Every row comes from one small tree of marks. The marks that hang from a mark follow it in brackets, in alphabetical order. Every link used is in the known rows. Which tree was each row made from?
Known rows
U(F): [0.76 0.83 -3.12 1.20 -1.19 -1.51 -0.78 2.80 -1.54 1.11 3.40 -0.98 0.62 -2.21 0.12 -1.75 -0.12 1.78 -2.43 0.89 -1.47 0.37 -1.85 -0.68 0.79 -0.61 -0.28 0.51 -0.90]
C(F(U)): [0.56 0.96 -4.40 -0.21 -1.73 -1.82 -1.26 0.95 -0.01 -1.19 3.53 -2.94 0.72 -2.31 2.01 1.60 0.67 0.59 -2.75 1.44 1.15 0.25 0.51 0.11 -0.45 -1.35 0.65 -0.43 -1.50]
U(X(E(Q T))): [-0.61 2.28 1.45 -0.09 0.92 3.04 -3.92 0.01 -1.48 -1.88 0.01 -1.42 -1.74 0.37 -1.07 -1.42 0.88 -0.81 0.73 0.33 0.58 0.22 -1.26 1.16 1.97 -2.22 -0.28 -1.11 -1.00]
F(U(X)): [1.95 1.59 -3.30 -0.31 -1.18 -0.39 -1.43 0.41 -1.04 -0.55 1.26 -0.90 0.08 -0.98 0.54 0.19 -0.61 2.37 -0.55 1.29 -0.07 0.93 -0.59 1.62 0.34 -0.16 1.69 0.34 -0.94]
E(T X): [-1.64 3.34 0.29 0.71 0.55 -0.27 -2.02 -0.14 -3.91 -3.46 0.60 -1.68 -0.72 -3.84 -1.02 1.81 1.42 -0.81 1.65 -0.14 -0.62 2.41 -2.02 0.35 1.58 -1.60 -0.12 -1.05 -0.88]
P(A(Q(D(F(U)) E R))): [0.11 -2.35 0.85 -1.02 -0.11 -3.12 1.07 1.61 0.33 6.21 0.21 1.98 0.65 1.43 2.17 1.50 -1.67 2.85 0.40 -0.03 2.00 -1.09 1.30 -2.18 -3.33 1.56 -2.70 4.37 4.76]
P(A(Q(E))): [1.35 0.32 -1.58 -0.14 0.28 -3.48 -0.74 3.47 -2.00 4.67 2.72 -0.21 0.27 -0.39 1.12 2.21 -1.30 0.68 -1.73 -0.65 -1.88 -0.70 -0.14 -2.46 -2.49 -0.95 -3.46 1.87 0.82]
R(Q(E)): [3.02 1.31 -2.58 2.14 1.28 0.90 -0.89 2.04 -0.70 1.58 2.17 0.53 0.57 -0.88 -0.15 2.12 -1.82 -1.91 -1.23 -0.48 -2.49 -1.57 1.28 -0.33 -1.85 -1.05 -2.87 -0.50 -0.99]
X(E(T) U): [-0.41 3.85 -1.04 0.80 1.36 0.82 -1.28 0.80 -2.02 -3.74 3.41 -1.88 2.41 -3.19 -1.35 1.35 2.62 -0.55 0.72 1.51 -1.64 -0.47 0.49 0.84 1.71 0.40 0.39 -1.04 -1.54]
U(F X(E(Q))): [-0.95 0.72 -0.26 -0.41 -0.79 1.93 -2.81 2.12 -0.17 0.92 0.96 -0.25 -2.05 2.11 -0.61 -3.86 -1.28 1.14 -2.16 0.20 -0.27 -1.29 -1.84 0.39 1.34 -1.13 -0.39 0.11 -1.49]
Q(E(T X(U(F)))): [-4.38 3.88 -0.96 0.07 0.90 1.52 -1.23 -0.73 -2.58 -2.36 -0.47 -0.66 0.20 -0.52 -2.78 -0.45 -0.59 0.28 0.72 -0.57 -0.99 -0.01 -1.06 0.57 0.73 1.96 0.14 -0.46 -2.28]
E(X): [-0.18 2.57 -1.19 1.03 -0.77 -0.88 -0.64 1.18 -2.70 -2.09 2.15 -0.62 -0.61 -4.16 0.12 2.00 0.54 -0.49 0.07 -0.44 -1.92 0.89 -1.57 0.19 0.23 -0.95 -0.54 -0.35 -0.82]
U(F(C D) X(E)): [-0.19 -0.09 -1.23 -2.45 -0.45 0.35 -0.26 0.61 0.69 0.53 -1.19 -0.88 0.34 4.71 -0.66 -2.67 -2.37 0.79 -2.72 1.73 -2.00 -1.62 1.57 -1.33 2.93 -0.60 3.24 -2.17 -2.42]
P(A): [1.82 -0.04 -1.77 1.21 0.41 -3.37 -1.01 2.99 -2.67 1.81 3.77 -2.21 1.09 -3.59 1.17 2.73 0.70 0.79 -0.32 0.59 -1.52 -0.11 -1.36 -1.68 0.05 -1.84 -0.99 0.97 0.40]
T(E(Q X)): [-0.53 1.89 2.23 -0.03 0.12 0.48 -1.41 1.36 -1.00 -2.16 -1.39 0.14 -2.18 -2.86 0.51 2.38 -0.27 -1.93 -1.90 -0.27 -1.48 0.24 -2.10 1.01 1.20 -2.16 -0.95 -1.23 -2.83]
A(P Q(D R)): [1.17 -1.18 -1.92 0.15 -4.32 -1.66 3.71 1.98 -0.61 1.71 2.17 1.32 1.96 -0.76 0.24 -1.10 0.65 0.72 -0.31 -2.06 -0.49 2.73 -3.63 -0.77 -1.22 0.75 -2.28 2.45 3.95]
F(C D(Q(R)) U(X(E))): [2.13 -3.19 1.91 -1.81 0.82 0.27 1.81 -1.68 3.06 0.01 -2.46 1.00 -0.69 4.19 -0.09 -1.53 -0.17 -0.27 0.01 1.42 0.38 -0.85 3.00 1.20 1.12 0.50 4.36 -1.89 -1.06]
C(F(D(Q(R)) U(X(E)))): [0.34 -2.10 0.52 0.31 -0.89 0.19 1.01 -0.42 2.67 -2.37 0.13 -0.32 -1.83 2.41 0.08 -3.35 0.03 -0.88 -1.11 1.41 3.36 -0.01 2.10 -0.72 0.48 -0.12 2.53 0.14 0.05]
Q(E(T X) R): [-1.80 2.24 0.41 1.55 0.76 1.93 -0.81 -1.04 -3.48 -2.06 -0.08 0.84 -1.82 -1.56 -1.90 -0.21 0.80 -2.31 2.36 -1.54 0.26 0.40 -1.57 -0.02 -0.88 0.26 -0.61 -1.02 0.95]
S(P(A(Q(E(X) R)))): [-1.19 -2.29 -0.46 0.32 -1.41 -3.77 2.21 4.13 -2.78 3.96 0.06 2.22 -1.46 0.30 0.39 2.34 0.23 -0.21 0.50 -3.87 0.43 0.06 -2.09 -2.01 -3.41 0.75 -3.66 2.00 2.35]
C(F(U(X(E(Q))))): [-1.09 0.84 -1.59 -1.79 -1.30 1.69 -3.19 0.21 1.36 -1.24 1.00 -2.24 -1.88 1.90 1.31 -0.62 -0.50 -0.09 -2.44 0.79 2.39 -1.40 0.53 1.27 0.23 -1.90 0.60 -0.75 -2.07]
E(Q T X(U(F(D)))): [-4.02 0.65 0.69 -2.86 0.63 0.85 -1.33 -2.97 -0.23 -4.74 -4.03 -2.03 -0.72 0.78 -2.95 0.26 -0.73 1.33 2.55 -2.01 -0.17 3.35 -1.53 1.37 3.67 -0.29 1.13 -2.17 -2.64]
Q(D E): [2.46 1.62 -2.11 1.77 0.24 1.25 0.48 -0.68 -0.12 0.61 1.29 0.94 1.93 -1.90 0.68 0.60 1.15 -0.41 0.12 0.29 -1.56 -1.45 0.04 -0.74 -1.54 0.99 -1.56 0.10 1.20]
E(T): [1.11 2.31 -1.36 1.47 0.56 -0.43 -2.10 0.63 -2.81 -1.76 2.49 -2.12 0.91 -3.86 -0.29 0.78 1.94 -0.06 0.46 1.02 -0.73 1.83 -1.34 0.08 1.29 -1.76 -0.22 -0.78 -0.37]
F(C D U): [3.06 -1.37 -3.10 -3.57 0.08 -2.00 0.42 -2.26 2.17 -0.45 -1.33 -1.99 2.24 1.17 1.42 3.75 -0.13 1.32 -0.92 1.03 -1.97 0.55 2.40 0.89 1.49 -1.14 3.29 -3.75 -2.54]
F(D U(X(E(Q(R) T)))): [0.16 -1.40 0.94 -3.07 0.73 2.68 -1.87 -3.35 1.28 -3.47 -3.74 -0.74 -2.31 4.10 -1.62 -1.27 0.34 0.54 2.79 -0.47 2.77 1.86 -0.19 1.36 2.63 -1.30 2.27 -2.60 0.20]
E(Q(R) T X(U(F(D)))): [-3.98 -0.86 1.26 -2.45 0.06 1.67 -0.14 -3.14 -0.41 -4.42 -4.13 -0.67 -1.53 1.25 -3.64 -1.49 -0.81 0.87 3.73 -3.08 1.15 3.22 -1.98 1.64 2.89 0.57 1.75 -1.85 -0.74]
Q(D(F(U)) E R): [1.07 -0.50 -0.65 1.33 -0.15 0.68 1.11 -0.59 1.45 2.21 0.97 2.14 1.28 -0.37 1.74 0.02 0.11 1.30 0.72 0.86 1.46 -2.14 1.23 -0.31 -2.71 2.38 -0.96 2.18 3.46]
F(U): [2.71 0.94 -3.68 -0.36 -0.48 -1.88 -0.88 0.57 -0.40 -0.56 2.67 -1.41 1.23 -2.78 1.32 2.36 1.12 1.79 -0.89 1.09 -0.87 0.79 -0.32 1.14 0.03 -0.76 0.42 -0.63 -1.01]

Write each row's tree
[1.12 0.93 -2.67 -0.02 -2.81 -0.96 2.22 1.30 0.49 2.46 1.79 0.82 2.64 0.68 0.65 0.27 0.11 -0.03 -1.87 -1.39 -2.16 0.74 -2.29 -1.68 -2.11 0.61 -3.90 1.95 1.99] -> A(P Q(D E))
[-0.77 2.36 -2.86 0.58 -0.39 -0.24 -0.05 2.92 -0.54 -0.93 4.27 -0.74 2.18 -1.44 -0.92 -1.17 0.52 1.35 -2.21 1.39 -2.32 -1.94 -0.03 0.10 1.12 1.53 0.28 0.16 -2.06] -> X(E U(F))
[-0.67 -1.58 1.06 1.61 1.77 0.98 1.71 -1.72 1.28 -1.37 -1.31 0.70 0.46 1.41 -3.15 -4.04 0.25 0.02 1.58 -0.36 0.66 0.86 0.46 -0.19 0.65 2.64 1.12 0.02 -0.16] -> X(U(F(D(Q(E(T) R)))))
[-0.44 -1.73 2.69 -0.71 0.52 1.22 -1.35 -2.40 1.07 0.20 -1.78 0.03 -0.13 -0.56 0.99 0.24 1.47 1.86 3.24 -0.05 3.86 1.46 -0.70 1.78 0.41 -0.29 -0.37 1.02 3.02] -> E(Q(D(F(U)) R) T)
[0.83 0.44 1.32 -0.23 1.06 1.92 -1.98 -2.49 -0.52 -1.39 -1.37 -1.13 0.51 -2.23 -0.04 0.77 2.42 0.16 2.62 -0.66 0.82 2.26 -1.92 1.34 1.51 -1.64 -0.91 -0.95 0.82] -> E(Q(D) T)
[-1.30 0.65 3.71 3.17 1.99 1.34 -0.03 -1.03 -2.00 -1.32 -0.40 1.74 -2.68 -1.91 -1.88 -1.46 1.55 -2.99 2.43 -1.14 0.83 0.68 -1.33 0.32 -1.11 0.56 -0.90 0.05 0.69] -> D(Q(E(T X) R))
[-1.65 1.75 1.45 1.20 0.87 2.95 0.44 -2.93 -2.63 -2.14 -2.15 1.85 -0.71 -1.15 -1.86 -0.16 1.36 -1.87 3.99 -1.56 1.13 0.67 -1.61 -0.19 -0.66 1.45 -0.40 -0.52 2.52] -> Q(D E(T X) R)
[-1.09 -0.93 3.43 -1.18 1.98 0.43 -0.92 -0.60 1.02 -0.06 -3.05 -1.21 -0.66 4.67 -1.81 -3.98 -0.49 -0.18 -1.16 2.53 -0.24 0.08 1.43 -0.80 3.93 -0.99 3.47 -1.84 -2.81] -> U(F(C D(Q)) X(E(T)))
[-1.39 0.63 3.09 -0.36 -0.37 2.97 2.10 -1.30 -0.10 -3.34 -3.63 2.66 -0.32 -2.53 -0.98 1.41 0.30 -1.27 1.87 -1.62 0.05 0.06 -1.48 2.83 0.66 2.08 0.74 0.07 -0.21] -> T(E(Q(D R) X(U)))
[0.66 -2.42 -0.60 0.96 -0.72 0.89 1.14 -1.88 2.93 -0.64 -1.19 0.35 -1.98 3.21 0.03 -3.47 -1.37 -0.88 -0.78 0.20 3.40 -0.26 2.07 -0.43 -1.69 0.82 1.98 0.42 0.31] -> C(F(D(Q(E R)) U(X)))
[-0.01 0.71 2.51 0.46 3.15 2.05 -1.12 -0.49 0.08 3.29 -1.89 0.25 2.27 1.63 0.62 2.82 -1.82 -1.89 0.30 1.31 -0.77 -2.47 3.73 -0.39 -0.50 -0.63 -1.14 -0.26 0.25] -> R(Q(D(F(C)) E(T)))
[0.71 -2.19 0.13 -0.91 0.77 -1.63 2.32 -0.56 2.78 0.54 -0.79 -0.85 2.36 0.87 -0.63 -0.94 -0.66 1.26 -1.40 0.99 -2.58 -0.10 2.18 1.00 1.87 1.30 3.18 -1.14 -3.40] -> X(U(F(C D(Q))))
[0.32 -0.49 -0.01 -0.27 -0.22 -0.64 -0.28 -0.29 2.89 -2.82 0.29 -1.75 -1.12 2.07 0.64 -1.66 0.02 -0.53 -2.15 2.54 2.14 -0.12 2.53 -1.03 1.16 -1.07 1.99 -0.22 -1.97] -> C(F(D(Q) U(X(E))))
[-2.00 -0.61 3.65 0.98 -0.94 1.39 0.22 -0.63 -0.13 0.05 -0.81 1.94 -1.81 -2.28 0.93 -0.01 -0.17 -0.11 2.72 -1.86 1.38 0.11 -1.46 0.75 -0.90 0.05 -1.80 1.90 3.34] -> E(Q(D(F) R) X)
[-1.17 -2.00 0.52 0.22 -0.16 -0.37 1.75 -2.69 2.61 -2.42 -1.71 0.47 -2.47 1.29 -0.04 -0.31 -0.33 -2.20 0.02 -0.85 2.59 0.10 1.52 -0.75 -1.64 0.47 0.88 -0.90 -0.34] -> C(F(D(Q(E(X) R)) U))
[-1.76 3.34 0.91 0.17 2.68 3.44 0.08 -2.69 -1.89 -3.06 -3.29 0.95 1.54 -0.74 -2.70 3.73 -0.78 -1.88 3.98 -1.58 -0.78 0.42 1.24 1.42 0.07 1.83 -1.04 -0.57 -0.74] -> R(Q(D E(T X(U))))
[1.12 -0.33 -4.48 -1.53 -1.51 -2.22 -0.28 -0.99 1.74 -2.96 1.26 -3.28 1.11 -0.44 1.46 1.91 0.09 0.71 -2.00 1.13 0.91 1.40 1.58 -1.00 0.74 -1.75 1.45 -1.67 -1.50] -> C(F(D U))
[-2.91 -0.01 3.57 -2.20 0.72 -2.88 0.37 1.23 -0.99 6.22 -1.82 1.10 0.46 1.68 2.21 4.00 -2.91 0.33 -0.42 -0.26 -1.32 -2.57 2.17 -2.34 -2.20 0.21 -2.16 2.49 1.63] -> P(A(Q(D(F(C)) E(X))))
[1.73 -2.62 -1.35 -0.22 -1.46 -5.04 2.04 3.84 -1.43 4.10 0.52 0.41 2.35 -1.61 2.08 3.22 2.12 2.39 0.12 -1.34 0.35 1.74 -1.80 -2.05 -1.08 -0.06 -2.99 2.92 2.54] -> S(P(A(Q(D))))
[-0.61 -0.45 0.73 0.25 -0.98 1.07 -0.46 -0.26 -1.51 -1.16 0.21 0.92 -2.85 -2.46 -0.36 0.39 0.26 -1.16 1.91 -3.01 0.06 1.13 -2.71 1.86 -0.60 -0.98 -0.81 -0.77 0.59] -> E(Q(R) X)
[-2.16 3.12 2.59 2.36 2.65 1.28 -0.40 -1.49 -1.26 -2.99 -0.20 0.25 -0.17 -2.98 -2.04 0.93 1.45 -1.98 2.18 -0.35 -1.03 0.27 0.21 1.67 -0.43 1.68 -0.43 -0.03 -2.06] -> D(Q(E(T X(U))))
[-0.04 0.91 -1.96 -0.48 -0.88 0.16 -0.58 1.59 -0.08 -1.40 0.39 -0.68 -0.35 2.77 -1.29 -3.69 -1.60 1.38 -1.95 1.49 -1.08 -0.24 -0.07 -2.31 2.67 -0.45 1.33 -0.40 -1.04] -> U(F(D) X(E))
[-0.48 1.38 0.13 -1.38 -0.04 -0.25 -1.93 1.89 0.75 2.07 1.51 -0.86 0.60 2.08 2.27 0.86 -1.52 1.16 -2.75 3.42 -0.81 -3.57 3.16 0.79 0.48 -0.33 2.20 0.16 -1.53] -> D(F(C U(X(E))))
[-1.35 -1.64 3.89 0.60 1.42 -0.61 0.98 -0.52 1.82 3.27 -0.88 2.25 -1.71 0.99 1.58 0.91 -0.97 -1.24 -0.41 0.60 0.29 -3.03 2.47 1.42 -2.72 1.43 0.80 0.48 -0.29] -> D(F(C U) Q(E(X) R))
[-1.07 0.24 1.53 -0.55 1.02 0.06 -1.73 -1.58 1.73 -4.18 -1.20 -2.90 -1.21 2.37 -0.50 -1.84 1.03 -0.82 -0.73 2.84 3.40 1.35 2.12 -0.90 2.54 -1.62 2.47 -0.87 -2.00] -> C(F(D(Q) U(X(E(T)))))
[1.45 -1.57 1.72 3.41 0.95 -1.00 0.56 1.26 2.18 2.99 2.80 1.94 -0.76 -1.16 1.82 -1.30 0.22 0.08 -0.75 1.36 1.15 -2.11 1.49 0.26 -3.27 1.42 -1.39 2.57 1.67] -> D(F(U) Q(E R))
[2.29 -0.71 -2.74 -3.54 -0.47 -0.44 -0.14 -2.40 1.35 -0.46 -2.65 -1.60 1.06 3.07 0.63 1.63 -1.88 1.93 -0.62 1.14 -1.18 0.68 2.36 1.42 1.87 -0.73 4.58 -2.66 -2.27] -> F(C D U(X))
[1.61 -2.96 0.73 -0.62 0.73 -2.31 1.25 0.04 2.37 1.92 -0.86 -0.81 0.71 1.43 0.25 -1.64 -0.57 0.62 -2.33 1.35 -1.96 0.36 1.20 -0.59 1.84 -0.83 2.16 -1.53 -2.59] -> U(F(C D(Q)))
[-0.43 -0.89 1.61 -0.97 1.51 1.49 0.11 -2.87 1.00 2.77 -2.13 0.82 1.81 2.03 1.24 0.94 0.42 0.34 1.40 1.38 1.79 -2.13 2.50 0.77 -1.03 1.66 1.59 -0.37 2.01] -> Q(D(F(C U)) E(T) R)
[1.69 0.46 0.65 -0.12 0.40 1.80 -0.87 -0.50 1.23 -0.57 0.81 0.25 0.56 -1.39 0.87 0.78 2.37 -0.65 0.53 -0.07 -0.69 -1.12 -0.70 0.37 0.43 -0.87 -1.80 -0.90 0.54] -> X(E(Q(D)))
[0.49 -0.35 2.23 0.90 1.30 0.09 -0.87 0.38 2.50 4.55 -0.10 0.65 -0.32 2.35 2.28 -0.52 -2.17 0.48 -2.36 2.68 -0.30 -3.47 3.44 1.39 -1.86 0.80 1.30 1.44 -1.54] -> D(F(C U(X)) Q(E))
[1.00 -0.66 -2.96 0.55 -4.38 -2.51 2.55 3.84 -1.36 1.88 4.33 0.30 0.98 -0.99 0.22 -1.12 -0.06 0.23 -1.97 -1.96 -1.30 2.51 -3.67 -0.61 -1.42 -0.49 -2.46 2.02 2.43] -> A(P Q(R))
[-0.08 0.15 1.19 0.60 0.36 -3.28 0.02 3.07 -0.75 6.06 1.81 0.78 1.30 -0.32 2.37 1.85 -1.75 1.64 -0.87 0.59 -0.53 -1.68 1.12 -3.62 -2.77 0.23 -4.39 4.66 3.53] -> P(A(Q(D(F) E)))
[2.18 -1.17 2.14 0.81 -0.34 2.11 1.19 0.08 0.59 -0.23 -1.76 2.06 -0.27 -2.06 0.59 -0.31 0.95 -1.13 -0.28 -0.29 0.62 -0.04 -1.75 0.92 0.33 -0.05 -0.30 -0.02 1.13] -> T(E(Q(D R)))
[-2.81 -0.60 2.91 1.95 0.94 1.01 0.50 -2.54 0.04 -3.63 -1.80 -0.30 -2.80 0.34 -1.63 -1.88 0.54 -4.07 1.40 -1.04 2.71 1.12 0.64 -1.68 -0.43 -0.48 0.19 -1.02 0.28] -> C(F(D(Q(E(T X) R))))
[1.60 -3.76 -1.09 0.64 -1.26 -2.88 3.40 2.92 -0.85 5.61 -0.22 2.78 1.31 0.65 1.19 1.19 1.48 0.97 0.94 -2.83 1.17 -0.31 -1.35 -2.38 -3.55 1.80 -3.61 2.89 4.47] -> S(P(A(Q(D E R))))
[1.05 -0.78 -2.22 0.39 -3.47 -0.20 3.72 1.14 0.18 2.87 1.55 2.28 1.80 1.15 -0.01 -1.38 0.11 -0.48 -0.73 -2.39 -0.86 0.75 -2.81 -1.41 -2.92 1.63 -3.26 2.10 3.85] -> A(P Q(D E R))
[-0.51 -0.94 1.85 -0.14 -0.93 2.13 0.82 -2.28 -0.61 -1.34 -2.01 1.96 -1.78 -2.16 -0.32 0.29 0.93 -0.66 3.51 -3.07 0.87 1.36 -2.72 1.69 -0.42 0.19 -0.62 -0.20 2.23] -> E(Q(D R) X)
[1.43 -4.17 0.88 0.29 0.90 -0.14 2.55 -0.78 2.92 3.35 -1.55 1.64 -0.28 3.55 -0.63 -3.57 -1.27 -0.84 -1.55 -0.10 -1.05 -1.64 1.55 -0.94 -0.59 1.05 1.71 -1.39 -0.67] -> U(F(C D(Q(E R))))
[0.54 0.15 -2.88 -0.23 -1.64 -0.37 -0.36 0.86 -0.54 -0.78 -0.28 -0.99 -0.24 1.51 -1.18 -3.53 -2.43 2.44 -1.34 0.59 -0.86 1.66 -0.93 -1.36 2.32 -0.51 1.73 0.34 -0.77] -> U(F(D) X)
[0.65 1.65 -0.96 -0.17 0.49 1.53 -1.22 0.88 0.88 -1.87 3.10 -0.77 1.18 -2.21 -0.03 1.60 1.43 -0.44 -0.14 -0.33 -2.24 -1.90 0.28 2.16 0.30 -0.08 -0.89 -1.08 -1.99] -> X(E(Q) U)
